Known rows, with every way that one mark hangs from another:
{P {B J R Y} M}: [ 0.13 -0.16 -0.18  0.06 -0.10 -0.25  0.03  0.10  0.10  0.04 -0.16  0.09
 -0.27 -0.13  0.06 -0.12  0.08 -0.35 -0.09]
{X {B J R}}: [ 0.03 -0.23 -0.31  0.18 -0.09 -0.03  0.16 -0.03  0.01  0.00 -0.02 -0.07
  0.00 -0.17  0.00  0.04 -0.12 -0.28  0.02]
{X {B J {P M} R}}: [ 0.07 -0.12 -0.42  0.15  0.04 -0.10  0.06 -0.03  0.04 -0.03 -0.09  0.04
 -0.19 -0.23  0.07 -0.05 -0.01 -0.42  0.00]
{U {J N} R Y}: [-0.18  0.08  0.25 -0.13 -0.10  0.12 -0.12 -0.02  0.17  0.32 -0.03  0.09
 -0.06  0.12 -0.31  0.22  0.04 -0.19 -0.17]
{Y {U {J N}}}: [-0.03  0.06  0.08 -0.20 -0.10  0.15 -0.14  0.12  0.06  0.02  0.07  0.02
  0.10  0.18 -0.12  0.10  0.02 -0.05 -0.01]
{X {B P {Y U}}}: [ 0.20 -0.20 -0.28  0.01  0.09  0.04 -0.08  0.13 -0.13 -0.21  0.09 -0.04
 -0.07 -0.02  0.10 -0.13  0.15 -0.22 -0.11]
{Y {U R}}: [-0.24  0.00  0.15 -0.09  0.07  0.01 -0.07  0.02  0.04  0.04  0.20  0.10
 -0.01  0.15  0.03  0.02 -0.01  0.01  0.01]
{P {B J R}}: [ 0.00 -0.09 -0.18  0.06 -0.07 -0.15  0.12  0.00  0.08  0.10 -0.17  0.05
 -0.14 -0.09 -0.02 -0.01 -0.01 -0.29  0.00]
{U J R Y}: [-0.27  0.11  0.24 -0.07 -0.02  0.00 -0.14 -0.02  0.10  0.18  0.06  0.14
 -0.11  0.14 -0.24  0.11 -0.04 -0.21 -0.13]
{P M}: [ 0.01  0.08  0.01 -0.05  0.05 -0.04 -0.07  0.05  0.11 -0.04  0.02  0.14
 -0.09 -0.06  0.11 -0.08 -0.03  0.03  0.01]
{X {B R Y}}: [ 0.21 -0.26 -0.25  0.16 -0.06 -0.06  0.05  0.01 -0.02 -0.06  0.01 -0.14
 -0.04 -0.18  0.07 -0.01  0.00 -0.18 -0.14]
{X {B Y}}: [ 0.23 -0.19 -0.16  0.07 -0.02  0.00  0.00  0.06 -0.10 -0.08  0.03 -0.04
 -0.01 -0.13  0.11 -0.11  0.04 -0.06 -0.12]
{X B}: [ 0.13 -0.03 -0.16  0.04  0.07  0.06  0.02 -0.01 -0.01 -0.07  0.04  0.05
  0.05 -0.14  0.13 -0.06 -0.07  0.05 -0.02]
{J N}: [ 0.09 -0.03  0.01 -0.06 -0.08  0.11  0.02 -0.01  0.07  0.13 -0.08 -0.06
  0.05 -0.02 -0.07  0.11  0.08  0.02 -0.05]
{B J P R Y}: [ 0.05 -0.33 -0.27  0.19 -0.15 -0.18  0.11  0.01 -0.14  0.07 -0.16 -0.24
 -0.19 -0.01 -0.21  0.05  0.21 -0.60 -0.10]
{Y U}: [-0.07 -0.03  0.01 -0.07  0.02  0.06 -0.05  0.10  0.05 -0.14  0.15  0.03
  0.03  0.11  0.04  0.00 -0.02  0.02  0.03]
{U R}: [-0.17  0.04  0.15 -0.02  0.05 -0.05 -0.02 -0.08 -0.01  0.19  0.05  0.07
 -0.04  0.04  0.00  0.03  0.01 -0.02 -0.01]
{B P R}: [ 0.00 -0.05 -0.22  0.10  0.04 -0.10  0.03 -0.08  0.00  0.03 -0.10 -0.12
 -0.13 -0.06 -0.08  0.08  0.10 -0.29 -0.05]
{P B}: [ 0.09  0.10 -0.04 -0.08  0.09 -0.06 -0.03  0.01  0.05  0.03 -0.11  0.18
 -0.10 -0.08  0.13 -0.11  0.03  0.03 -0.04]
{Y {U J}}: [-0.12  0.09  0.08 -0.14 -0.02  0.03 -0.17  0.12  0.00 -0.12  0.16  0.07
  0.05  0.20 -0.06 -0.02 -0.05 -0.06  0.03]

Rows:
[ 0.20 -0.28 -0.18  0.04 -0.23 -0.10  0.12  0.06  0.06  0.23 -0.26 -0.09
 -0.15 -0.09 -0.11  0.06  0.18 -0.37 -0.15] -> {P {B {J N} R Y}}
[ 0.18 -0.16 -0.33  0.05 -0.05  0.12  0.11 -0.03 -0.09  0.13 -0.18 -0.05
 -0.02 -0.14 -0.07  0.03  0.12 -0.33 -0.02] -> {X {B {J N} P}}
[ 0.02  0.03 -0.20  0.06  0.09 -0.13 -0.05 -0.05  0.12 -0.01 -0.08  0.03
 -0.22 -0.11  0.03  0.01  0.07 -0.25 -0.05] -> {B {P M} R}
[ 0.14 -0.38 -0.31  0.21 -0.18 -0.09  0.15  0.03 -0.08 -0.01 -0.03 -0.17
 -0.05 -0.14 -0.03  0.00 -0.01 -0.39 -0.08] -> {X {B J R Y}}
[ 0.07 -0.04 -0.15 -0.04 -0.05  0.02  0.02  0.02  0.04  0.16 -0.21  0.02
 -0.14 -0.05 -0.10  0.03  0.17 -0.33  0.00] -> {B {J N} {P M}}
[ 0.14 -0.18 -0.10  0.01 -0.10 -0.15  0.05  0.11 -0.09  0.07 -0.17  0.05
 -0.15 -0.03  0.00 -0.14  0.14 -0.28 -0.07] -> {P {B J Y}}
[-0.01 -0.07  0.08 -0.11 -0.10 -0.03 -0.18  0.19 -0.09 -0.13  0.14 -0.02
  0.00  0.21 -0.09 -0.06  0.05 -0.16 -0.07] -> {B {Y {U J}}}
[ 0.17 -0.31 -0.22  0.12 -0.13 -0.01  0.09  0.09 -0.15 -0.03 -0.02 -0.07
 -0.01 -0.10  0.01 -0.10  0.03 -0.27 -0.05] -> {X {B J Y}}
[ 0.18 -0.36 -0.42  0.22 -0.09 -0.12  0.11  0.00 -0.16  0.01 -0.11 -0.19
 -0.15 -0.15 -0.07 -0.02  0.12 -0.56 -0.11] -> {X {B J P R Y}}
[ 0.10  0.12  0.04 -0.23  0.05 -0.12 -0.28  0.25  0.07 -0.14  0.05  0.29
 -0.18  0.08  0.14 -0.24  0.06 -0.09 -0.09] -> {P {B {Y {U J}}} M}
[ 0.13 -0.13 -0.21  0.09  0.01 -0.19 -0.06  0.03  0.03 -0.02 -0.10 -0.07
 -0.27 -0.10 -0.02 -0.04  0.18 -0.35 -0.14] -> {B {P M} R Y}
[ 0.14 -0.36 -0.26  0.13 -0.23 -0.06  0.12  0.01 -0.08  0.21 -0.25 -0.30
 -0.14 -0.03 -0.28  0.16  0.28 -0.58 -0.14] -> {B {J N} P R Y}
[ 0.13 -0.09 -0.04 -0.11  0.03 -0.06 -0.10  0.19  0.02 -0.13  0.03  0.11
 -0.11  0.04  0.13 -0.15  0.13 -0.05 -0.10] -> {P {B {Y U}}}
[ 0.15 -0.18 -0.21  0.03 -0.13  0.15  0.14  0.01  0.00  0.13 -0.09 -0.04
  0.08 -0.13 -0.03  0.05  0.00 -0.16  0.00] -> {X {B {J N}}}
[-0.02 -0.01 -0.17  0.02  0.02 -0.10  0.00  0.02 -0.02  0.03 -0.12  0.09
 -0.19 -0.03 -0.03 -0.08  0.10 -0.35  0.04] -> {B J {P M}}
[ 0.16 -0.09 -0.09 -0.04 -0.05 -0.19 -0.02  0.15  0.02  0.02 -0.15  0.19
 -0.24 -0.09  0.11 -0.22  0.11 -0.24 -0.06] -> {P {B J Y} M}
[ 0.17 -0.13 -0.13  0.04 -0.04 -0.19  0.01  0.04  0.05  0.03 -0.13 -0.01
 -0.18 -0.11  0.05 -0.06  0.12 -0.18 -0.16] -> {P {B R Y}}
[-0.13  0.13  0.22 -0.14 -0.07  0.04 -0.11 -0.06  0.00  0.35 -0.03  0.06
  0.03  0.11 -0.15  0.12  0.04 -0.09 -0.06] -> {U {J N} R}
[ 0.22  0.03 -0.02 -0.10  0.07 -0.16 -0.11  0.13  0.08 -0.02 -0.10  0.22
 -0.22 -0.11  0.20 -0.22  0.12 -0.03 -0.13] -> {P {B Y} M}
[ 0.27 -0.16 -0.28  0.09  0.07 -0.03 -0.03  0.02 -0.18 -0.06 -0.07 -0.07
 -0.10 -0.13  0.06 -0.12  0.16 -0.24 -0.14] -> {X {B P Y}}
[ 0.14 -0.29 -0.24  0.10 -0.05  0.00 -0.01  0.12  0.04 -0.21  0.17 -0.11
 -0.01 -0.07  0.09 -0.01 -0.02 -0.16 -0.12] -> {X {B R {Y U}}}
[ 0.01 -0.01 -0.18  0.02 -0.02 -0.19  0.04  0.03  0.20  0.05 -0.15  0.19
 -0.23 -0.15  0.09 -0.08 -0.04 -0.25  0.01] -> {P {B J R} M}
[ 0.11 -0.21 -0.22  0.13 -0.04 -0.16  0.01 -0.01 -0.09  0.03 -0.11 -0.21
 -0.18 -0.04 -0.11  0.04  0.21 -0.39 -0.16] -> {B P R Y}
[-0.16 -0.25 -0.03  0.01 -0.04 -0.10 -0.03  0.08 -0.18  0.09  0.06 -0.04
 -0.16  0.18 -0.13 -0.02  0.23 -0.49 -0.05] -> {B J P {Y {U R}}}
[ 0.24 -0.23 -0.38  0.17  0.02 -0.09  0.03 -0.02 -0.10 -0.04 -0.07 -0.16
 -0.13 -0.18  0.02 -0.03  0.13 -0.35 -0.17] -> {X {B P R Y}}
